Known rows, with every way that one mark hangs from another:
[U [H F G] [L [M B E X]]]: | -76 |  32 | -23 |  29 |  57 | -25 |  16 | -43 | -51 |  49 |   2 | -18 |  22 |  17 |  20 |  14 | -35 |  54 |  35 | -27 |  57 |  55 | -11 |  32 |  24 |
[H [F X] G U]: |   7 |  31 | -44 |  -2 |   8 | -10 |  -9 | -75 | -59 |  81 |  90 | -17 |  28 |   5 |  38 | -30 |   4 |  45 |  32 | -22 |  -7 |   0 | -15 |   2 |   3 |
[E [M [L [U H]] X]]: | -53 |  24 |   9 |  -1 |  30 |  58 |   8 | -24 | -14 |  62 |   1 |   6 |  63 |  57 |   7 |   9 | -34 |  50 |  10 |  -6 |  19 |  10 |  30 |  -5 |  51 |
[U [H G] [L M]]: | -31 |  48 |  -2 |  17 |  53 | -10 |  13 | -32 | -36 |  64 |  48 | -17 |  46 |  53 | -10 |  28 | -29 |  44 |  46 |  -6 |  12 |  27 |  -1 |  19 |  38 |
[K [C [G [H F [U L]]]]]: |  54 |  51 | -31 |  39 |  29 | -19 |  24 | -57 | -61 |  77 |  57 | -27 |  35 |  44 |  -2 |  12 |   9 |  41 |  58 |  -8 |  31 |   0 | -26 |   9 |  16 |
[F [H [U L]] X]: |  -6 |  50 | -10 | -25 |  26 |   5 |  -7 | -62 | -40 |  67 |  45 | -33 |  55 |  23 |  61 | -26 | -14 |  28 |  15 | -30 | -39 |   3 |  17 | -15 |  20 |
[G [C K] [H F [U [L [M E]]]]]: |  62 |  45 | -42 |  36 |  44 | -51 |  12 | -42 | -65 |  64 |  24 |  28 |  13 |  22 |  -4 |  10 |   2 |  48 |  19 | -35 |  35 |  24 | -18 |  35 |  31 |
[F X]: | -26 |  50 | -21 | -16 |  27 |  23 | -11 | -48 | -36 |  76 |  58 |  -3 |  66 |  36 |  -4 | -17 |  -6 |  26 |  17 | -36 | -51 |  -9 |  22 |  10 |  34 |
[U [H F G] [L [M B X]]]: | -59 |  39 | -10 |  28 |  39 | -23 |  13 | -43 | -48 |  55 |  26 | -20 |  32 |  25 |  21 |   9 | -31 |  51 |  40 | -24 |  51 |  51 | -10 |  26 |  22 |
[H G]: | -14 |  36 | -42 |   5 |  24 |  13 |  10 | -35 | -47 |  81 |  70 | -12 |  41 |  45 | -22 |   8 |  -2 |  40 |  44 | -22 | -22 |  -5 |   8 |  20 |  19 |
[E [M B [L [U [H F G]]] X]]: | -59 |   6 |  -6 |  14 |  16 |  34 |  18 | -30 | -29 |  58 |   2 |  -5 |  34 |  32 |  33 |  -5 | -31 |  57 |  24 | -24 |  41 |  25 |  20 |   6 |  29 |
[F [H [U [L M]]] X]: | -16 |  60 |  -5 | -37 |  14 |   3 | -13 | -57 | -34 |  63 |  47 | -12 |  51 |  27 |  54 |  -8 | -19 |  31 |  19 | -24 | -36 |  10 |  16 |  -6 |  29 |
[M B E [L U] X]: | -92 |  22 | -44 |  -1 |  14 |  43 |  14 | -27 | -38 |  56 | -40 |  15 |  32 |   2 | -15 |  13 | -24 |  58 |   9 | -46 |  15 |  25 |  33 |  46 |  33 |
[M B E X]: | -79 |  21 | -55 |   3 |  41 |  29 |  16 | -24 | -48 |  62 | -10 |  -9 |  36 |  12 | -11 |   0 | -17 |  48 |  22 | -46 |   1 |  16 |  15 |  33 |  25 |
[C [G [H F [U L]]] K]: |  69 |  55 | -41 |  54 |  25 | -52 |  23 | -65 | -67 |  61 |  65 |  -8 |  14 |  32 | -22 |  -4 |  13 |  50 |  30 | -36 |  36 |   2 |   4 |   7 |  14 |
[B [M E [L U] X]]: | -67 |  46 | -26 | -20 |  29 |  50 |   1 | -40 | -29 |  67 |  -2 |  18 |  44 |  28 | -27 |  32 | -24 |  44 |  28 | -34 |   9 |  29 |  13 |  21 |  29 |
[H F [G [C K]] [U [L M]]]: |  51 |  49 | -45 |  38 |   7 | -48 |  14 | -57 | -60 |  69 |  64 |  17 |  29 |  17 |  -5 |  22 |   0 |  60 |  29 | -16 |  35 |  23 | -27 |  25 |   2 |
[E M]: | -23 |  31 | -11 |  -8 |  41 |  41 |  14 | -10 | -29 |  74 |  52 |  -7 |  70 |  70 | -11 |   2 | -15 |  47 |  22 | -15 | -24 | -15 |  16 | -15 |  36 |
[C [G [H [F X]]] K]: |  52 |  61 | -37 |  37 |  17 | -35 |   3 | -74 | -56 |  62 |  70 |  13 |  20 |  39 | -24 | -16 |  16 |  24 |  27 | -57 |  -3 |  -7 |  24 |  18 |  30 |
[X [M B E [L [U H]]]]: | -76 |  14 | -17 |  -9 |  60 |  31 |  15 |   2 | -19 |  61 |  -9 |  -3 |  19 |  24 |  -4 |  37 | -29 |  58 |  16 | -33 |  -2 |  20 |  24 |  30 |  59 |
[E [M B [L [U H]] X]]: | -68 |  10 |   3 |   2 |  24 |  56 |  18 | -11 | -16 |  57 | -15 |  -3 |  53 |  42 |  16 |   2 | -36 |  53 |  16 | -22 |  18 |  17 |  32 |   4 |  45 |
[E [M L]]: | -39 |  37 |  -7 |   1 |  28 |  48 |  17 | -12 | -26 |  69 |  24 |  -7 |  69 |  67 | -10 |   3 | -13 |  53 |  19 | -13 | -13 |   0 |  31 | -23 |  30 |
[C [G H]]: |  25 |  46 | -34 |  10 |  38 |  -7 |  11 | -34 | -60 |  73 |  62 |  -6 |  23 |  63 | -31 |   1 |   7 |  25 |  52 | -39 | -10 | -18 |  18 |  22 |  34 |
[F [H G U] [X [M E]]]: | -24 |  27 | -40 | -50 |  39 |  11 |  -8 | -49 | -37 |  76 |  48 | -23 |  11 |  18 |  72 |   3 | -11 |  31 |  31 | -21 | -40 |   0 |  10 |  -7 |  24 |
[G [C K] [H [F X] [U [L M]]]]: |  71 |  56 | -25 |  22 |  24 | -48 |  -3 | -59 | -61 |  70 |  45 |  29 |  28 |  18 |  18 | -12 |   5 |  34 |  17 | -38 |  12 |  19 |  -8 |  26 |  28 |
[U L]: | -28 |  55 | -17 |  12 |  48 |   7 |  18 | -29 | -46 |  70 |  40 | -19 |  73 |  46 | -25 |   6 | -14 |  48 |  17 | -25 | -10 |   6 |  12 |   8 |  24 |
[L M [U [H F [G [C K]]]]]: |  32 |  36 | -16 |  19 |  10 | -19 | -10 | -48 | -25 |  60 |  68 |  50 |  26 |  40 | -26 |  44 | -19 |  37 |  26 | -27 |  11 |  12 |  -8 |  63 |  62 |

Rows:
|  42 |  28 | -29 |  53 |  41 | -26 |   6 | -56 | -41 |  65 |  63 |  -6 |  35 |  43 |  -6 |   8 |  -2 |  27 |  33 | -34 |  10 |  13 | -10 |  27 |  31 |	[U [H F [G [C K]]]]
| -60 |  32 | -21 |  -4 |  41 |  39 |   4 | -47 | -27 |  66 |   3 |   1 |  27 |  30 | -10 |  33 | -31 |  39 |  46 | -25 |  24 |  39 |   5 |  23 |  29 |	[B [M E [L [U [H G]]] X]]
|  69 |  41 | -39 |  29 |  36 | -12 |  10 | -28 | -51 |  76 |  39 |  23 |  35 |  54 | -32 |   5 |  10 |  21 |  30 | -46 | -21 |  -4 |  15 |  38 |  43 |	[G [C K] H]
|   4 |  37 | -12 |   3 |  26 |  10 |  -3 | -45 | -17 |  71 |  30 |  23 |  38 |  30 |   3 |  23 | -14 |  29 |  15 | -26 | -23 |  11 |  27 |  27 |  46 |	[F [X [M [L [U [H [G [C K]]]]]]]]
|  64 |  43 | -32 |  15 |  25 | -26 |  -3 | -52 | -52 |  77 |  36 |  20 |  16 |  17 |  31 | -14 |  16 |  35 |  17 | -36 |   4 |  14 |   6 |   9 |  30 |	[G [C K] [H [F [X [M L]]] U]]
|  43 |  42 | -42 |  11 |  11 |  -4 |   7 | -48 | -37 |  67 |  50 |   1 |  35 |  52 |   6 |  15 |   1 |  17 |  38 | -43 | -36 |  -1 |  20 |  24 |  23 |	[F [H [G [C K]]]]
| -17 |  37 | -28 |  -5 |  43 | -30 |   1 | -41 | -68 |  67 |  26 |  -4 |   7 |   0 |  43 | -27 | -10 |  48 |  27 | -41 |  16 |  27 |  -8 |  22 |  28 |	[G [H [F X] [U [L [M B E]]]]]
|  28 |  45 | -42 |  13 |  23 | -23 |  -4 | -60 | -46 |  78 |  69 |  20 |  34 |  24 |   8 |   7 |   7 |  29 |  17 | -38 | -15 |   5 |   1 |  22 |  17 |	[H [F [X M]] [G [C K]]]
| -81 |  29 | -39 | -29 |  11 |  31 |  -2 | -17 | -31 |  58 |   1 |  47 |  28 |  13 | -27 |  38 | -33 |  54 |  16 | -38 |   3 |  16 |  14 |  69 |  56 |	[L [M B E X] U]
|  -8 |  27 | -19 |  27 |  48 |  -8 |   1 | -52 | -42 |  69 |  75 | -29 |  33 |  45 |   9 |  -3 | -10 |  35 |  42 | -24 |   8 |  11 | -10 |  13 |  34 |	[U [H F G]]
| -57 |  46 | -35 | -17 |  53 |  36 |   3 | -36 | -38 |  73 |  25 |  -4 |  50 |  38 | -22 |  22 | -19 |  37 |  39 | -35 |  -4 |  22 |  -4 |   8 |  21 |	[B [M E X]]
|  -7 |  24 |  -8 |   0 |  29 |   2 | -17 | -64 | -32 |  69 |  75 |   3 |  35 |  28 |  16 |  -4 | -20 |  28 |  20 | -32 |  -8 |  -1 |   0 |  36 |  50 |	[L [U [H [F X] G]]]
| -31 |  17 | -26 |  -5 |  62 |  18 |   8 | -13 | -26 |  71 |   3 |  12 |  20 |  38 |  -5 |  50 | -22 |  44 |  24 | -17 |   3 |  13 |   9 |  38 |  51 |	[X [M E [L [U [H [G C]]]]]]
| -66 |  37 | -10 |  -9 |  47 |  46 |  -1 | -41 | -20 |  62 |  -4 |   4 |  42 |  33 | -15 |  31 | -33 |  39 |  32 | -30 |  17 |  37 |   9 |  18 |  41 |	[B [M E [L [U H]] X]]
|  25 |  32 | -19 |  45 |  11 |  -5 |   4 | -56 | -29 |  60 |  32 |  20 |  35 |  34 | -18 |  20 |  -9 |  40 |  18 | -34 |  17 |  18 |  12 |  39 |  40 |	[M [L [U [H F [G [C K]]]]]]
| -55 |  61 | -17 |  -9 |  20 |  45 |   4 | -41 | -32 |  74 |  22 |  -5 |  61 |  44 | -20 |  15 | -12 |  39 |  43 | -29 |   1 |  33 |  15 |  -8 |  12 |	[B [M L X]]
|  40 |  65 | -22 |  16 |  14 | -21 |   7 | -64 | -53 |  74 |  58 |  -5 |  34 |  37 |  10 |  12 |   4 |  34 |  57 |  -8 |  19 |   7 | -21 |  16 |  24 |	[K [C [G [H [F X] [U [L M]]]]]]
|  62 |  30 | -52 |   9 |   4 |  -8 |   8 | -53 | -42 |  71 |  59 |  -7 |  24 |  34 |  25 |   9 |   4 |  29 |  40 | -30 | -26 |  -3 |   5 |  14 |  13 |	[F [H [G [C K]] U]]
| -90 |  12 | -29 |  11 |  35 |  38 |  13 | -28 | -29 |  50 | -44 |  -1 |  28 |   7 |   0 |  11 | -34 |  52 |  15 | -40 |  24 |  33 |  28 |  43 |  47 |	[M B E [L [U H]] X]
|  42 |  54 | -29 |  -6 |  -1 | -23 |  -2 | -69 | -41 |  64 |  44 |   6 |  37 |  22 |  47 |   4 |  -9 |  24 |  28 | -28 | -27 |  15 |  10 |  13 |  12 |	[F [H [G [C K]] [U [L M]]] X]
| -88 |  38 | -46 | -14 |  25 |  23 |   7 | -17 | -39 |  59 |  -1 |  20 |  33 |  21 | -21 |  24 | -22 |  51 |  29 | -35 |   2 |  25 |  12 |  43 |  39 |	[L [M B E X]]
| -54 |  54 | -15 |   1 |  29 |   2 |  18 | -10 | -42 |  63 |  29 |  -1 |  57 |  36 | -26 |  21 | -21 |  54 |  29 | -31 |  -6 |  22 |  12 |  27 |  29 |	[U [L [M B]]]
|  88 |  30 | -47 |  27 |  28 | -17 |  12 | -33 | -55 |  79 |  49 |  14 |  24 |  35 | -12 |  -1 |  13 |  33 |  33 | -33 | -10 |  -6 |   0 |  28 |  34 |	[G [C K] [H U]]
| -89 |  49 | -32 |   1 |  40 |   8 |  19 | -18 | -46 |  56 | -14 |   5 |  49 |  21 | -19 |  23 | -30 |  58 |  20 | -31 |  19 |  36 |  10 |  34 |  26 |	[U [L [M B E X]]]
| -50 |  25 | -28 |  25 |  63 | -15 |  24 | -23 | -49 |  57 | -21 |  -8 |  31 |  26 |   8 |  27 | -35 |  39 |  43 | -25 |  37 |  46 |  -8 |  50 |  26 |	[U [H [G C]] [L [M B E X]]]
| -48 |  31 | -46 | -15 |  19 |  -3 |  16 | -41 | -51 |  58 |   6 | -21 |  12 |  11 |  50 |  12 | -25 |  51 |  42 | -24 |  16 |  32 |   3 |  17 |   8 |	[F [H G [U [L [M B E X]]]]]
| -46 |  31 | -29 | -10 |  56 | -16 |   7 | -40 | -55 |  69 |  32 | -27 |  31 | -12 |  48 | -14 | -13 |  63 |   4 | -31 |  10 |  20 | -12 |  -4 |  12 |	[H [F [X [M B E]]] [U L]]
| -48 |  18 |  -2 |   4 |  24 |  51 |  14 | -31 | -20 |  65 |   7 |   1 |  51 |  55 |  11 |  11 | -33 |  51 |  24 |  -3 |  25 |  12 |  27 |  -1 |  39 |	[E [M [L [U [H G]]] X]]
| -70 |  44 |   2 |  15 |  50 |   3 |  16 | -22 | -32 |  54 |   6 | -15 |  55 |  35 |   0 |  16 | -38 |  47 |  30 | -23 |  23 |  41 |   7 |  22 |  41 |	[U H [L [M B X]]]
